Each row was made from one small tree. The marks that hang from a mark follow it in brackets, in the order of their numbers. Every link used is in the known rows. Write each row's tree.
Known rows
Q758[Q67[Q183[Q164]]]: [ 17.0 -10.1  -4.5 -40.5  16.3 -29.3 -18.1  -0.3  15.8  -8.3  15.7 -13.5
  11.1  -3.6 -10.7  22.7  16.8   1.3]
Q67[Q183]: [-13.0  -7.1 -36.9 -21.4   7.2 -19.6   0.5   2.7  37.6 -11.3  -8.4   7.1
   0.9  -2.0  28.5  10.6 -14.2  -0.9]
Q98[Q848[Q448[Q183[Q453]]]]: [  3.3  42.7 -39.7 -23.3 -24.6  18.4 -20.9   9.0 -22.7 -19.8  -5.9   2.4
 -14.5   3.6   0.7   2.0 -36.3 -29.2]
Q448[Q183[Q67 Q164] Q848[Q98]]: [-42.0  16.1  16.9 -11.9  11.1 -17.8 -25.9  -6.6 -10.4  18.0   8.4   8.9
  -2.9  33.8 -23.4  15.0  38.4  18.3]
Q448[Q183[Q164 Q453]]: [-13.2  66.7   9.1 -34.5  13.5 -19.0 -45.3   6.9  19.4  -9.8   7.4  -6.6
  -9.1  20.7  12.2  -1.3  11.5   2.3]
Q758[Q67[Q183]]: [ 12.0 -30.8 -10.4 -31.9  16.8  -8.4  -5.5  -1.4  15.0 -13.9   9.5  -7.9
   1.5   2.2  -3.0  16.6  -1.2  -3.3]
Q848[Q98 Q448[Q183]]: [ -9.0   4.5  -9.6   3.0 -46.2   1.5  20.5  21.2   2.1 -24.8   2.1  19.3
 -19.1   2.5  -9.0 -15.7  -2.6  -5.9]
Q183[Q164 Q448[Q848]]: [  4.9   4.9  37.7   2.7  -9.5 -32.3 -51.5   1.1   1.2 -15.0  16.2  -7.7
 -19.8  29.4 -13.0  37.7  -0.1  -2.6]
Q183[Q164]: [ 10.8  33.2   0.7 -20.1 -10.4 -47.8 -32.6  12.8  20.1   1.3  22.3   0.0
 -13.3  23.8  15.0  24.2  21.2  -8.1]
Q758[Q67[Q183[Q448 Q453]]]: [ 22.1 -18.3  16.2 -28.9  27.5   2.7 -29.6  -5.6  27.3 -27.8  -1.1 -18.6
   5.1  -8.0 -15.6  22.5 -17.1 -18.4]
Q448[Q183[Q164 Q453] Q848[Q98]]: [-18.3  16.8  16.3 -19.2   1.0  -3.6 -43.3  -9.1  10.0  -6.0  -9.1   2.9
  -3.5  52.1 -11.8   7.3  14.8   7.8]
Q98[Q848]: [  7.5   0.6 -37.1 -11.3 -27.0  -4.6 -24.8   0.0 -12.1   4.9   6.6   6.1
 -17.3  25.7  24.1  29.0 -18.4 -38.3]
Q848[Q98]: [  3.8 -31.6  -2.0   8.2 -36.6 -17.1  -1.0   7.4  27.8   0.9   7.3  17.5
 -17.3  32.8  16.3  19.8  11.4 -26.9]
Q67[Q183[Q448 Q453] Q758]: [-16.0   0.3  -5.4  -9.7  24.6  -0.5 -29.3  12.3  63.5  -9.3 -26.9 -15.4
   4.4  -3.1  -0.2  43.9 -42.9  -7.2]
Q67[Q183 Q758]: [-27.6 -14.1 -38.5 -14.7  10.6 -13.8   1.6  16.5  49.5   9.8 -14.4  -0.4
   0.3   9.0  15.5  35.3 -22.3   8.8]
Q98[Q848[Q448]]: [ 17.3  16.4 -45.8 -13.0 -40.6   4.9 -10.2  12.6 -22.5 -14.6   4.0   8.0
 -17.4   7.1   4.2  18.5 -33.1 -36.1]
Q67[Q183[Q164 Q448[Q848]] Q758]: [-26.4 -10.6  -2.6  -4.9  12.0 -28.0 -30.2   8.6  34.3   2.1 -12.8 -13.8
   5.4   6.2 -17.6  53.5 -19.0  19.7]
Q758[Q67[Q183[Q164 Q448 Q453]]]: [ 25.4   2.0  21.9 -36.9  29.4 -17.0 -42.7  -4.5  27.5 -23.2   6.6 -25.0
  14.1 -12.9 -22.3  29.5  -0.3 -14.0]
Q848[Q448[Q183]]: [ -8.8  37.9 -16.1 -12.1 -23.3   3.5  10.4  26.4  -7.6 -30.9   8.6   9.2
 -28.3   2.0  -0.7 -19.3 -17.1   7.4]
Q758[Q67[Q183[Q448[Q848] Q453]]]: [ 18.5 -30.9  17.4 -28.0  31.6  11.5 -32.9 -11.5  18.0 -28.8  -6.7 -18.5
   4.4   7.7 -23.6  27.5 -23.4 -10.5]
Q758[Q67[Q183[Q448]]]: [ 12.4 -34.9  11.5 -19.7  13.6  -7.9 -15.3  -2.1  12.9 -24.1  10.3 -14.0
  -1.8  -9.4 -12.3  22.4 -11.0  -7.8]
Q98[Q848[Q448[Q183]]]: [ -3.1  29.9 -44.7 -14.8 -36.4  10.2  -8.0  11.6 -34.3 -15.8   2.9   7.3
 -18.8   1.3   3.8   0.0 -29.5 -21.0]

Write each row's tree
[-20.2 -14.7  -3.8  -8.9  29.6  10.1 -33.0   4.2  51.7  -9.6 -33.9 -14.5
   2.8  16.5 -10.4  47.6 -47.1   1.1]  Q67[Q183[Q448[Q848] Q453] Q758]
[ 23.6  50.0  41.8 -13.1   6.4 -28.3 -71.1   6.5  36.6 -23.0   8.4 -18.2
  -6.6   7.4  -3.8  36.0  -4.8 -29.7]  Q183[Q164 Q448 Q453]
[-39.0  59.1   5.8 -25.5  44.4   7.4 -31.4  15.0  23.7  14.7  -1.4  -6.9
 -11.1  20.6  -1.5  15.3   3.1   2.9]  Q448[Q183[Q67[Q758] Q453]]
[-11.5  24.5   0.1 -20.0  25.7 -25.6 -44.8  12.8  63.1  -3.7 -18.3 -22.3
  16.4  -9.2  -9.8  50.2 -22.8  -2.4]  Q67[Q183[Q164 Q448 Q453] Q758]
[  3.6  42.1   0.1 -14.6 -32.1  -8.1  -7.9  20.0  16.3 -25.2  -2.3   8.4
  -3.2  -0.4 -20.0  -6.0   5.7 -10.9]  Q848[Q98 Q448[Q183[Q164 Q453]]]
[-15.7  41.6  -0.3  -9.1 -22.8 -21.3   4.0  22.2   0.5  -5.1  12.9  12.2
  -4.4 -12.8 -28.5  -1.8  25.3  -0.7]  Q848[Q98 Q448[Q183[Q67 Q164]]]
[ 10.6  85.1  16.4 -43.5  47.7 -33.8 -60.4   7.5  36.5  16.8  11.8  -9.3
   8.5  10.2  -7.6  39.0  31.0 -24.2]  Q183[Q67 Q164 Q453]
[ -6.2  58.4 -11.2 -21.5 -21.9 -17.4  -4.0  27.1  -7.1 -27.2  14.6   3.7
 -19.5  -2.7  -7.7 -13.6  -1.1  11.5]  Q848[Q448[Q183[Q164]]]
[-19.3  54.9 -11.1 -16.8  -0.2   1.2   6.6  25.4  -8.3 -16.3  10.8   8.4
 -22.8  -8.8 -11.7 -13.1  -4.2   7.3]  Q848[Q448[Q183[Q67]]]
[-34.6  83.7  12.6 -36.8  45.3 -18.0 -47.9  15.0  24.7  21.1   6.8 -13.5
  -1.7  13.8 -10.6  21.9  23.0   9.0]  Q448[Q183[Q67[Q758] Q164 Q453]]
[ -9.8  39.6  39.0  -6.4  46.5   4.7 -53.1  15.2  41.6   9.5  -1.9 -15.8
 -10.8   9.3 -22.6  57.5 -17.6 -28.6]  Q183[Q67[Q758] Q448 Q453]
[  3.6  39.0 -23.7 -42.5  24.0 -32.7 -36.3   0.4  55.3 -11.1 -13.1  -7.3
  19.2  -5.4  16.1  21.1  -0.6  -6.3]  Q67[Q183[Q164 Q453]]
[-35.2  39.4   9.7 -27.5  48.2  21.0 -38.0  -7.2  -0.2   1.8  -8.6   0.6
 -14.6  44.4  -9.8   7.5  -1.1  10.8]  Q448[Q183[Q67 Q453] Q848]
[ 13.1  -1.1  36.3   0.6  11.6  16.8 -54.6  -5.1  22.7 -29.8 -11.6  -8.0
 -21.7  41.6  -7.0  30.6 -36.1 -24.4]  Q183[Q448[Q848] Q453]
[-32.1 -36.7  -8.9   2.7  11.3  -3.1 -14.4   7.6  34.8  -3.8 -20.9  -7.0
  -4.9  13.2  -7.9  44.8 -40.4  14.8]  Q67[Q183[Q448[Q848]] Q758]
[ -3.0  70.1  47.9 -17.9  46.6 -28.0 -74.3  16.7  41.8  16.8   8.0 -24.5
   2.9  -0.4 -33.9  67.2   8.8 -22.0]  Q183[Q67[Q758] Q164 Q448 Q453]
[ 19.4  10.0  48.2  -1.1  -2.5 -17.3 -69.4  -6.6  28.8 -19.2  -4.3 -10.4
  -3.0  31.7 -23.2  43.8  -2.0 -25.5]  Q183[Q164 Q448[Q848[Q98]] Q453]
[-51.1  39.7  10.7 -22.3  33.7 -14.2 -34.5   6.0 -10.3  27.6   8.8  -3.9
 -11.6  41.9 -25.7  25.3  22.5  36.3]  Q448[Q183[Q67[Q758] Q164] Q848]
[ -1.4 -48.4  32.4  25.7 -26.8  -1.1 -23.1  -2.9   6.9 -18.2   1.9   6.4
 -26.9  37.9  -8.4  32.4 -16.2 -17.0]  Q183[Q448[Q848[Q98]]]
[-34.0 -29.3   4.4   4.4 -18.1   9.2  -6.5  -6.1  -7.7  -4.8  -4.5  15.8
 -22.3  55.5  -0.8  -3.3   3.6  14.6]  Q448[Q183 Q848[Q98]]
[-29.9  -3.9  10.4  -5.9 -17.8 -16.0 -23.0  -5.5  -7.9  -0.4   3.0   9.6
 -11.9  47.1  -9.2   4.5  24.0  19.6]  Q448[Q183[Q164] Q848[Q98]]
[-50.7  38.7   0.7 -15.1  26.1  -5.1 -11.3  18.1   7.0  21.4  12.4   0.5
 -20.7  17.9   0.8  12.4  11.3  15.9]  Q448[Q183[Q67[Q758]]]
